Each row was made from one path, in order. Every step used is in the known rows, and no mark comes twice. Write each row's path.
(in the rows, 128 means zero)
Known rows:
F R T: [114 158 139  91 135 108 129 124 105  59 133 117 109 179 204 132 148 181
 126 173 145 147 136 162  78 138  91 113 142 111 139 107 206 136 169 153
 140]
F R T A N: [112 160 144 120 133  88 146 124 105  60 144 113 119 192 196 131 123 178
 134 166 140 141 136 138  86 126  52 109 117 124 131 102 209 147 185 138
 155]
F R T A N D: [115 171 168 111 131  89 161 117 113  51 132 120 108 184 197 133 126 180
 125 175 134 141 135 138  80 122  55 119 120 128 132  98 218 157 183 154
 147]
N A: [132 115 110 149 161 139 114 152 157  81 128  65 105 123 136 112 121 113
 136 162  91  91 121 116 138 161 110  95 117 139 150 106  98 127 122 145
 127]
L A F R N: [ 74 162 129 126  94  83 112  61  67 108 115 173 113 180 121 114 120 156
 174 111 160 158 144 142 113  79 136 183 138 137 104  79 113 106 163  89
 136]
D V: [153 125 171 124 127 107 166 139 100 125 113 102 144 120  98 140 155  88
 143 122  85 139 140 142 152 109 157 128 130 125 120  83 144  85 108 130
 176]
G R T A N D: [106 132 214 131 120 105 135 190 151  78 136  79 141 146 155 116  88 145
 145 111 174 148 140 107 111 108  92 145 107 111 128 135 248 153 130 191
 149]
G D: [136 141 137 116 143 106 138 114 148 115 131 112 154 124 120 132 117 152
 114 112 176 112  72 154 171 157 191 128 120  81 145 131 153 133 132 142
 131]
N R T: [138 118 125 128 125 106 129 144 141  52 100 118  83 129 150 141 128 143
 117 174 172 182 128 177  73  98  75 142 133 112 134 106 158 116 164 120
 123]
A F R: [107 157  87 110 131  77  90  86  69  96  84 137  99 144 150 115 151 163
 138 129 165 125 136 132  98 170 122 135 123 117 136  69 131 130 165 103
 137]
L A N: [ 85 135 125 162  81  90 129  75 112 131 156 143 134 165 126 108 108 115
 127  88 126 145 120 121 140  54 112 149 116 157  77  85 112 124 135  90
 157]
D V R N A F: [135 163 168 143 128  90 134 171 113 104  77  97 145 102 102 128 134  72
 161 103 102 142 120  97 162 144 165 169 126 159 112  58 106 117  97 145
 155]
G D F R: [125 153 152 130 155 113 126  95 114 107 130 151 151 152 166 126 116 176
 108 119 183  90  81 165 194 158 183 136 117 113 162 120 142 129 142 138
 138]
N D: [134 157 199 106 127 136 172 109 141 100  90 155  85  96 117 137 134 125
 101 156 117 137 127 129 100 110 125 161 134 137 118 114 163 138 122 172
 108]
A N: [123 140 103 169 106  80 107 106 131 130 118  96 136 114 152 111 119  97
  82  98 112  99 102 102 142 133  86 120 109 150  92  79 120 163 126 112
 155]
G R: [113 117 185 116 132 125 102 182 157 102 133  96 160 132 157 124 119 139
 145  84 170 130 146 143 141 131 139 150 110 110 125 135 185 134 110 180
 135]
D F R T A: [105 142 158 155 143 128 134 120  80 102 140 175 121 193 192 115 109 176
 132 157 150 108 137 124 144 117 101 128 133 167 163 119 154 124 158 126
 150]
F R N A: [116 189 161 111 153  95 122 114 127  54  92 115 111 156 187 140 132 159
 157 165 106 107 148 174 110 151  96 160 132 137 132  86 126 147 159 162
 118]
F R N: [117 194 170  99 137  88 126 107 108  76  97 149 120 154 188 149 134 169
 149 148 129 122 151 175 106 135 104 177 141 136 119  98 138 148 161 157
 119]
D F R N A: [111 165 164 163 151 121 110 111  93  95 101 173 115 162 192 119 115 158
 145 149 125  83 142 142 163 137 120 166 141 180 154  97  91 134 139 140
 129]
N D V: [145 159 227 103 124 122 190 120 120  99  77 137  94  91 101 145 155  92
 106 152  86 149 134 137 116  95 145 159 134 136 111  76 175 106 106 171
 140]
D V R F: [136 154 189 142 103 102 158 170 114 138  88 136 159 109 115 148 152  70
 139 106 100 132 128 125 188 126 176 167 134 166 106  86 113 112  91 134
 160]
G D F R N A: [122 164 159 138 164 100 121 106 123  85 112 136 139 148 164 123 106 171
 127 134 172  73  77 154 197 168 179 149 125 119 164 106 125 135 140 154
 135]
V R T: [115 148 123 136 115 140 118 187 151 105 133 123 141 131 151 118 105 132
 120 108 170 162  91  65 118 151 132 142 133 152 128 132 163 167 124 153
 119]
A L: [140 128 145 110 134 156 140 126 145 124 153  87 146 159 182 140 111 150
 154 133 181 123 160 121 166 107 113 145 113 122 148 144 143 145 145 105
 119]
N D F R T A: [114 169 222 124 137 133 175 113 106  82 101 189  79 147 167 127 114 157
 109 176 135 125 136 124 112  98 101 160 129 169 143 110 181 136 146 171
 121]
F R: [119 154 144  98 144 115 126 104 115  79 130 137 125 167 195 144 155 174
 120 147 128 121 143 178 105 137 104 130 122 120 127 103 155 138 163 134
 135]
V R T A: [108 144 137 149 115 133 133 195 155 105 154 129 148 149 146 120  81 133
 143 113 174 167  99  54 125 140 108 141 112 161 135 148 167 168 138 148
 126]
V R: [115 146 131 141 119 146 110 170 165 130 130 145 155 117 148 127 112 124
 117  81 156 146 100  82 146 154 140 158 106 165 115 129 113 165 113 141
 112]
G D T A: [142 137 179 103 154 100 172 111 121  97 129  91 168 112  93 114 100 148
 162 125 201 120  73 169 172 143 163  91  82  94 172 100 163 143 145 154
 144]
T A: [121 122 163 152 132 117 168 149 124 130 163 133 144 168 116 134  80 140
 180 139 137 135 144 102 138 105  85 120  93 139 140 156 132 127 160 106
 139]
D T A F: [129 129 171 116 137 100 156 117  76 102 110 102 141 104  82  91 106 117
 199 137 183 138 129 138 124 123 100  82  72 140 168  65 132 140 152 129
 152]

Write each row's path:
[133 129 180 134 128  93 166 116 106  99 122  85 158 104 101  91  99 101
 171 132 157 124 120 139 137 112  73  78  62 158 149  60 139 163 145 139
 161] | D T A N
[140 176 240 114 109 118 189 139 137 106  62 161 100  82 113 151 150  85
 106 140  95 141 126 130 138 105 158 188 137 165 102  80 149 125  96 180
 133] | N D V R F
[129 128  96 165 106  66 112 114 144  73  97  89 101 117 163 121 122 106
  76 132 142 135 103 136 101 111  52 130 110 140  96  62 138 157 151 113
 152] | A N R T
[123 126 150 183 121  75 156 129 142 106 138 117 130 155 133 136  80 124
 143 128 133 125 131 116 133  92  35 129  67 156 111 106 118 152 172  87
 153] | T A N R
[112 144 143 146 116 141 138 193 159 105 159 114 154 160 168 126  75 145
 151 113 190 163 112  53 134 134 105 145 106 156 136 153 175 171 143 138
 123] | V R T A L
[ 80 144 118 121  98  93 112  62  67 110 132 170 111 185 129 111 129 160
 167 113 161 156 142 147 113  81 134 157 126 128 106  76 123 100 163  76
 142] | L A F R
[119 156 183 107 137  83 160 106  66  78  90 109 141 115  97  98 108 131
 216 144 187 136 136 153 116 127  91 105  75 146 171  56 130 150 166 142
 147] | D T A F R N
[108 116 177 114 128 125 106 197 150  82 137  76 147 144 163 115 110 150
 146 108 176 154 139 126 117 130 127 137 132  99 134 139 236 138 119 193
 141] | G R T
[ 74 146 112 121  95  94 114  68  63  94 133 161 105 188 132 106 127 162
 167 125 172 172 134 133  97  79 131 150 139 126 116  85 148  99 169  89
 148] | L A F R T
[112 196 192 135 110 126 136 160 167 106  80 165 134  93 138 138  93 115
 130  98 147 144 106  80 133 136 140 221 131 183 104 117 111 182 109 180
  88] | V R N D
[113 143 157 163 116 100 168 146 111  95 137 118 110 161 144 110  79 134
 129 162 146 140 115  66 105  99  63 114 129 151 139 125 207 147 159 138
 154] | R T A N D F
[138 158 242  93 132 126 202 108 121  79  90 138 102  86  94 120 117 119
 143 166 142 142 129 143 100  94 101 127  94 149 146  80 170 149 133 185
 124] | N D T A
[112 191 147 103 127  56 117  90  59  77  46 144  91 122 131 127 151 147
 153 136 141 130 143 139  98 152 136 176 140 128 123  47 133 131 153 128
 137] | A F R N D V
[111 176 145 154 129 125 105 180 175 100  99 119 142 104 145 124  87 108
 149 103 134 127 102  79 147 164 131 186 123 181 120 113  82 180 110 165
  99] | V R N A
[121 174 150 149 144 102 124 141 138  90  82 100 109 111 121 128  96 111
 174 156 100 102 134 117 133 149 115 169 146 153 133 104  80 147 124 162
 110] | R N A
[119 186 168 105 156 102 124 115 128  50 105 103 115 165 209 146 129 166
 164 170 126 103 158 174 124 147  88 164 130 138 137  91 129 156 167 157
 117] | F R N A L
[113 143 162 152 146 133 134 124  85 100 150 164 128 206 212 121 103 182
 144 153 169 105 149 123 153 109  97 136 127 165 170 126 160 127 167 123
 148] | D F R T A L
[121 150 146 127 155 109 130 107 111  94 131 141 143 161 170 120 113 185
 108 131 194 102  79 155 177 156 178 131 132 105 168 119 171 128 149 148
 143] | G D F R T
[114 201 214 135 123 108 156 114 118 107  56 190  97  99 118 137  94 120
 141 146 128 123 134 119 126 102 133 224 162 173 122 113 111 147 117 181
 102] | R N D F
[101 136 206 130 105 107 108 185 143 125 101 125 150 126 155 140 129 128
 150  97 157 103 159 161 167 130 154 183 137 128 118 137 156 137 104 172
 133] | G R F
[128 176 155 137 147 114 127 142 146  83  97  74 117 127 146 134  86 122
 186 156 124 104 150 118 153 135 112 174 139 148 139 114  94 157 131 155
 105] | R N A L
[117 159 156 175 111  93 132  94 133 123  89 141 101 102 157 108 115  97
  60 118 109  83 102  95 139 113  92 149 116 180  95  67 126 164 115 139
 147] | A N D F
[116 172 210 115 137 139 159 103 106  74  86 189  75 132 171 126 131 154
  91 176 133 122 129 132 107 105 116 163 146 164 141  99 177 134 136 178
 119] | N D F R T
[118 141 151 149 115  95 174 148 124  89 140 100 108 155 129 116  84 136
 135 166 141 153 115  71  92 103  60 106 126 134 133 126 214 152 164 147
 153] | R T A N D
[117 128 140 141 127 116 175 164 113  95 156 106 121 170 126 120  87 147
 165 169 152 166 129  85  95 108  84 100 134 121 154 155 211 131 166 135
 151] | R T A
[115 133  84 137 163 104  88 126 113  58  96  71  85 136 151 104 139 139
 144 161 113  87 126 124 120 191 107  94 112 131 155  63  98 129 149 121
 133] | N A F R
[108 142 138 136 134  85 142 121  81 107 132 143 122 179 127 128  99 168
 188 135 149 130 152 110 116 133  82 118  84 129 147 116 134 133 184  86
 147] | T A F R
[134 203 235 113 119  90 174 122 115  92  49 151 103  87  96 151 119  95
 158 151 100 142 139 137 119  98 144 214 157 152 106  93 137 135 110 187
 119] | R N D V
[129 124 173 140 136 136 176 142 137 129 181 107 153 191 151 145  71 158
 197 138 166 130 167 101 162  87  75 130  82 137 151 169 142 144 171  91
 133] | T A L
[106 191 145  94 129  64 108  78  61  70  39 141  89 110 131 114 146 151
 160 142 172 128 136 147  85 161 126 160 130 132 140  40 132 149 161 143
 126] | A F R N D T
[107 193 132 106 125  64 108  82  71  78  49 152  88 126 141 125 138 157
 149 139 155 128 140 133  86 159 126 173 136 127 126  60 130 143 160 126
 121] | A F R N D
[107 128 127 155 127  90 144 130  89 132 134 139 124 160  95 120  85 146
 189 125 156 131 142  81 124 129  95 120  94 136 145 132 121 129 172  81
 144] | T A F
[136 130 191 139 119  79 173 116 105  86  94 104 142  97 110 106 108  95
 175 141 168 115 129 167 138 105  67  97  68 164 142  51 113 161 153 132
 157] | D T A N R F
[147 137 173 121 146  80 160 103 135  74 113  85 159 101 108 114 100 139
 141 122 205 123  71 180 170 136 133  99  69  94 158  73 148 153 155 141
 152] | G D T A N R
[119 134 154 184 109  62 161 134 133 115 123 133 127 149 138 141  83 115
 151 135 135 114 138 128 144  94  44 141  77 165 107 108  97 150 172  81
 152] | T A N R F
[101 184 107 112 129  63  92  90  61  91  65 146  98 134 144 120 139 159
 157 129 163 124 143 136  97 164 127 165 137 123 133  69 118 137 164 114
 126] | A F R N
[142 116 120 135 163 156 122 148 170  79 145  38 114 145 174 119 111 130
 150 168 124  87 144 117 163 143  99 100 105 136 163 118 109 142 134 124
 120] | N A L
[ 90 148 162 151  79 100 148  65 120 122 137 155 114 149 119 111 111 114
 111 104 123 144 115 122 129  44 107 164 118 158  71  76 128 129 132 111
 146] | L A N D
[125 152 195 170 112  88 185 143 137 117 131 122 141 140 120 132  83 102
 135 115 109 128 122  72 146  98  66 141  74 173 103  94 145 159 140 120
 159] | T A N D V R
[135 139 164 142 113  97 159 180 104 110 113 101 148 132 104 124 128  94
 158 109 130 169 119  83 144 126 145 134 120 143 129  84 168 109 117 129
 175] | D V R T A F
[111 155 186 173 124  87 171 115 123 109 136 148 121 162 153 128  83 137
 129 133 117 103 134  91 138  97  50 135  78 175 121 106 139 157 161 116
 152] | T A N D F R
[116 170 212 123 136 141 160  98 114  91  85 198  80 128 169 132 136 154
  92 165 124 109 131 142 123 105 121 172 131 167 134  97 152 135 128 169
 115] | N D F R
[140 169 226 106 118 126 190 149 132  85  79 136 100  92 113 138 143  98
 100 144 104 161 118 110 113 104 147 166 134 150 108  84 188 126 104 187
 137] | N D V R T
